What can hang from each mark
k_721: k_81 k_819
k_374: k_81 k_324 k_819
k_819: k_374 k_428 k_721
k_813: k_819
k_324: k_374 k_463 k_721
k_463: k_324

Each row was made from one small tree. The marks that hang from a mark follow it in brackets, in the order of their numbers. Every link used is in the known rows. Write each row's tree.
Known rows
k_374(k_324(k_463 k_721(k_81)) k_819): [-49.9   8.5  16.1  -7.8  12.2   9.6  -2.6  13.5  17.4   5.9   2.6  -3.1
 -33.0  -0.7   3.0  14.9  25.1   9.8]
k_374(k_324(k_463 k_721) k_819(k_428)): [-41.1  17.6  -3.1 -14.7  11.5   6.9  -4.4  12.2  17.9   5.6  15.3 -15.3
 -26.5   9.2  11.1   4.8  19.1  18.1]
k_324(k_463 k_721(k_81)): [-35.4   6.3  32.7   7.9  -0.9   8.3   4.9   0.0  -6.1   9.3  -7.4   6.2
 -24.9  -5.4  -7.6  -4.4  12.2  -0.1]
k_324(k_374(k_819)): [  5.2  -2.4  -5.7  -0.1  10.9   7.8   3.9   3.4  -5.8 -12.2  -8.9  -4.8
  -6.0   4.6   6.2  11.7  20.4  11.4]
k_324(k_374(k_81)): [  5.8  -4.6   1.1  -1.3  10.2   2.2   0.5   7.6  -9.6 -15.4 -25.0  11.2
  -2.2   2.1  -8.0   8.1  14.1   8.4]
k_813(k_819): [ -7.4  -1.9  11.3   9.4   4.0 -18.3  -4.1  -1.7   5.5  -6.6  -2.3  -9.7
   0.5  -7.5  -4.6  -3.1  14.5   7.5]
k_463(k_324(k_374 k_721(k_819(k_428)))): [ -6.0   2.6  -8.6  -3.7  -9.1  21.7   2.1 -22.9  -4.9 -14.0   6.1   1.7
 -37.3 -10.7 -10.2 -19.6  34.9   6.2]
k_721(k_81 k_819(k_374 k_428)): [-25.8  -3.5 -17.7   1.9 -11.9  35.7  -3.7  -6.3 -19.6  -5.6   8.1   1.2
 -14.5 -18.6 -23.7 -10.5  29.4  -3.5]
k_374(k_81 k_324 k_819(k_721)): [-25.2  -5.6 -10.9 -25.8   8.7 -10.9 -24.3  29.4  26.1  -1.9  -6.9  -2.0
 -15.6  -0.7   6.5  30.1  12.6  23.0]
k_463(k_324(k_374(k_819(k_428)) k_721(k_81))): [-17.7  -4.0 -10.2   2.8  -6.8  23.6  -8.0   0.6  -9.8  -6.3   3.8  -3.8
 -34.2  -8.5 -10.7  -4.2  40.5  17.4]
k_463(k_324): [ 8.6 -5.4 -6.2  0.0 -4.6  4.8 -6.2  2.5  3.8  2.9  6.1 -1.1 -6.0 -2.9
 -5.0  1.8  3.5  4.8]
k_463(k_324(k_374(k_819(k_721)))): [  8.7 -10.4 -10.6  -8.4  -4.8   7.8 -13.2   5.2  -1.9  -7.0  -3.9  -1.8
 -22.2  -2.8   8.3  13.6  21.9  22.5]
k_463(k_324(k_374)): [ 18.7  -4.3 -11.4   1.4  -1.4  14.4   0.6  -6.2  -8.0 -10.8  -2.9   6.2
 -11.0   0.0  -2.3  -0.9  15.2   6.9]
k_721(k_81 k_819(k_428)): [-30.6  -7.8  -7.6  -6.1  -6.4  16.6  -3.3  -3.2 -10.1  -1.1   3.4  -6.6
 -16.8 -17.7 -25.7 -14.6  21.0  -5.4]
k_374(k_81 k_324(k_463) k_819(k_428 k_721)): [-41.9   0.9  -9.5 -29.7  11.1  -4.4 -21.7  37.8  14.2   7.2  -4.1 -13.7
 -16.1   6.7   1.5  22.3  11.8  29.4]
k_463(k_324(k_721(k_81 k_819))): [-24.0  -6.4  15.0   0.5 -10.6  16.3  -4.1 -13.2   7.0  -1.4   3.0   6.6
 -41.2 -24.9 -19.2  -8.2  29.7  -4.3]
k_813(k_819(k_374(k_81 k_324) k_428)): [-25.7   4.2 -23.7  -1.7   6.2   2.0 -18.0  14.4   8.5 -15.8   5.0  -5.2
   0.2  -5.6 -12.4   4.9  31.2  21.4]
k_463(k_324(k_721(k_819(k_374 k_428)))): [-12.0   5.4 -13.2   0.9 -18.2  32.7  -5.1 -18.2  -3.2  -4.2  20.1   1.4
 -31.4 -15.1 -10.0 -14.0  31.2   4.4]
k_463(k_324(k_374 k_721(k_81 k_819(k_428)))): [-21.8  -4.1  -4.7  -0.7 -12.1  28.6  -1.5 -20.3 -12.3 -11.5   2.4   5.0
 -42.9 -20.0 -23.6 -20.9  44.2   2.2]
k_721(k_81 k_819(k_374(k_324) k_428)): [-35.5   2.3 -32.6  -9.0  -5.5  36.3  -7.2  -6.1  -4.4  -9.7  18.0   1.9
 -18.8 -15.6 -17.5  -5.2  35.2   0.0]
k_324(k_374 k_721(k_81 k_819(k_428))): [-31.2   1.0   1.4   0.1  -7.6  23.9   5.2 -23.1 -16.4 -14.3  -3.7   6.3
 -36.2 -15.7 -18.3 -22.3  40.6  -2.3]
k_324(k_463): [-10.4   4.7  16.0  -0.2   7.4   1.6   7.0   6.9  -4.5   7.2  -6.0  -3.6
  -2.6   5.7   0.1   2.4  -2.5   2.0]

Which tree is each row?
[-46.6  11.8   2.6 -17.3  18.4   0.6 -11.2  28.3  20.8   4.3   0.1 -12.1
 -24.6   8.2   0.7  14.7  21.2  24.1]  k_374(k_81 k_324(k_463 k_721) k_819(k_428))
[-44.6   7.0 -19.0 -11.0  -9.9  29.0 -13.3   9.1 -11.3   6.3  10.7   5.2
 -19.2  -4.1  -4.2   1.1  18.1  14.2]  k_819(k_374(k_324(k_463)) k_428 k_721(k_81))
[-34.3  12.7 -13.8 -16.2  -0.5   8.5  -3.4 -16.4  19.6  -6.3  19.9  -2.8
 -33.6  -7.9  -0.2 -12.4  25.7   1.3]  k_374(k_324(k_721(k_819(k_428))))
[-24.4  -5.1   2.4 -15.5   8.9   3.0  -9.7  27.9 -14.3  -1.4 -22.1  -8.2
 -14.4   6.6  -2.8  14.1  19.3  28.7]  k_324(k_374(k_81 k_819(k_428 k_721)) k_463)
[ -8.5  -5.4   0.5  -2.3   2.8  17.2  -3.0   5.5  -3.5 -11.3 -11.5   9.3
  -7.5 -11.6 -15.5  10.1  21.4   0.8]  k_721(k_819(k_374(k_81)))
[-26.4   0.3 -19.7  -7.0 -13.3  22.5 -16.1   1.0  -0.1  -3.0   8.2  16.9
 -17.6 -12.0  -0.7   8.7  18.8   7.0]  k_819(k_374(k_324) k_721(k_81))
[-18.1   1.1 -11.6   7.2 -18.1   0.9 -15.9  -3.3 -11.0  -5.8   9.7  -7.2
  -4.3 -11.4  -1.6  -8.4  21.8  19.8]  k_813(k_819(k_374 k_428 k_721))
[ -5.9  -2.8   6.1  10.3  -9.6  20.6  -0.3 -12.7  -8.5  -8.6  -5.9  15.2
 -32.4 -11.1 -10.4  -7.4  30.0   4.0]  k_463(k_324(k_374 k_721(k_81)))
[-28.6  10.1  34.1  -2.9   4.3   6.6  11.2 -11.3   5.4   3.7  -4.7   1.7
 -32.0  -6.3  -2.5  -5.6  14.3  -3.9]  k_324(k_463 k_721(k_819))
[-46.5   6.5 -17.5 -10.5   3.0  39.4  -0.8   0.9  -8.4  -3.2  12.6  -0.5
 -21.2  -9.7 -17.7  -2.0  32.8   1.9]  k_721(k_81 k_819(k_374(k_324(k_463)) k_428))
[-15.3  -6.4   8.9   6.3  -6.7  -9.2 -18.2  11.5  -0.8  -9.5 -15.4   4.9
  -5.1 -14.1  -7.6  10.9  21.0  20.0]  k_813(k_819(k_374(k_81) k_721))
[-57.0  10.4   0.8 -10.5   7.7  14.0  -6.7  14.9  11.2   7.6  12.0 -12.3
 -30.9  -0.4  -2.4   4.5  28.7  14.8]  k_374(k_324(k_463 k_721(k_81)) k_819(k_428))
[-46.0  12.1 -12.9  10.3  -8.1  13.7 -11.9  -9.2   4.9 -12.1  19.0  -0.8
 -24.0 -16.4  -9.7 -11.5  44.4  13.9]  k_813(k_819(k_374(k_324(k_721(k_81))) k_428))
[-34.4 -10.8 -11.9 -10.3 -12.0   5.4 -21.6  15.4  -7.0   8.4   3.0 -13.0
 -15.4 -10.9  -7.6   3.5  15.3  15.8]  k_374(k_819(k_428 k_721(k_81)))
[-33.5  -5.1  -8.6   9.8 -21.4   7.8 -19.2  -0.9 -17.7  -3.9   4.7  -3.6
 -10.6 -20.4 -15.3 -10.6  30.7  16.6]  k_813(k_819(k_374 k_428 k_721(k_81)))
[ -9.8   3.1 -23.3  -2.3 -21.2  18.9 -13.9  -2.2 -16.1   1.4  11.2   3.0
  -5.5  -3.3   2.2  -5.1   6.5  13.1]  k_819(k_374 k_428 k_721)
[-34.6  15.1  12.1 -10.7  16.9   1.8   0.1  10.2  24.9   3.6   7.7  -7.2
 -26.5   8.5  15.6  15.4  16.7  13.8]  k_374(k_324(k_463 k_721) k_819)
[-17.3   0.3  -2.2  -2.5   7.7   5.6  -6.5  11.6  -2.7 -11.5 -13.5  -4.6
 -20.3   2.2  -3.2   5.7  31.3  21.4]  k_324(k_374(k_81 k_819(k_428)) k_721)
[-31.5   5.9  19.2  -7.8   9.6  13.3   8.0  -2.3 -12.3 -10.7 -20.0   3.0
 -32.8  -3.2 -16.5  -9.0  30.9   8.9]  k_324(k_374(k_81) k_463 k_721(k_819(k_428)))
[ -6.6 -16.8  -6.4  -4.6  -8.1  15.2 -14.9   8.6  -7.8  -3.8  -8.5   2.8
 -26.9 -11.5  -5.6  12.6  29.8  19.1]  k_463(k_324(k_374(k_819(k_721(k_81)))))
[-37.3  13.1 -23.6   2.0 -11.8  32.1  -9.4  -7.6  -0.8  -4.6  20.2  11.0
 -25.1  -7.3  -4.8  -8.3  30.1   6.6]  k_819(k_374(k_324(k_721(k_81))) k_428)
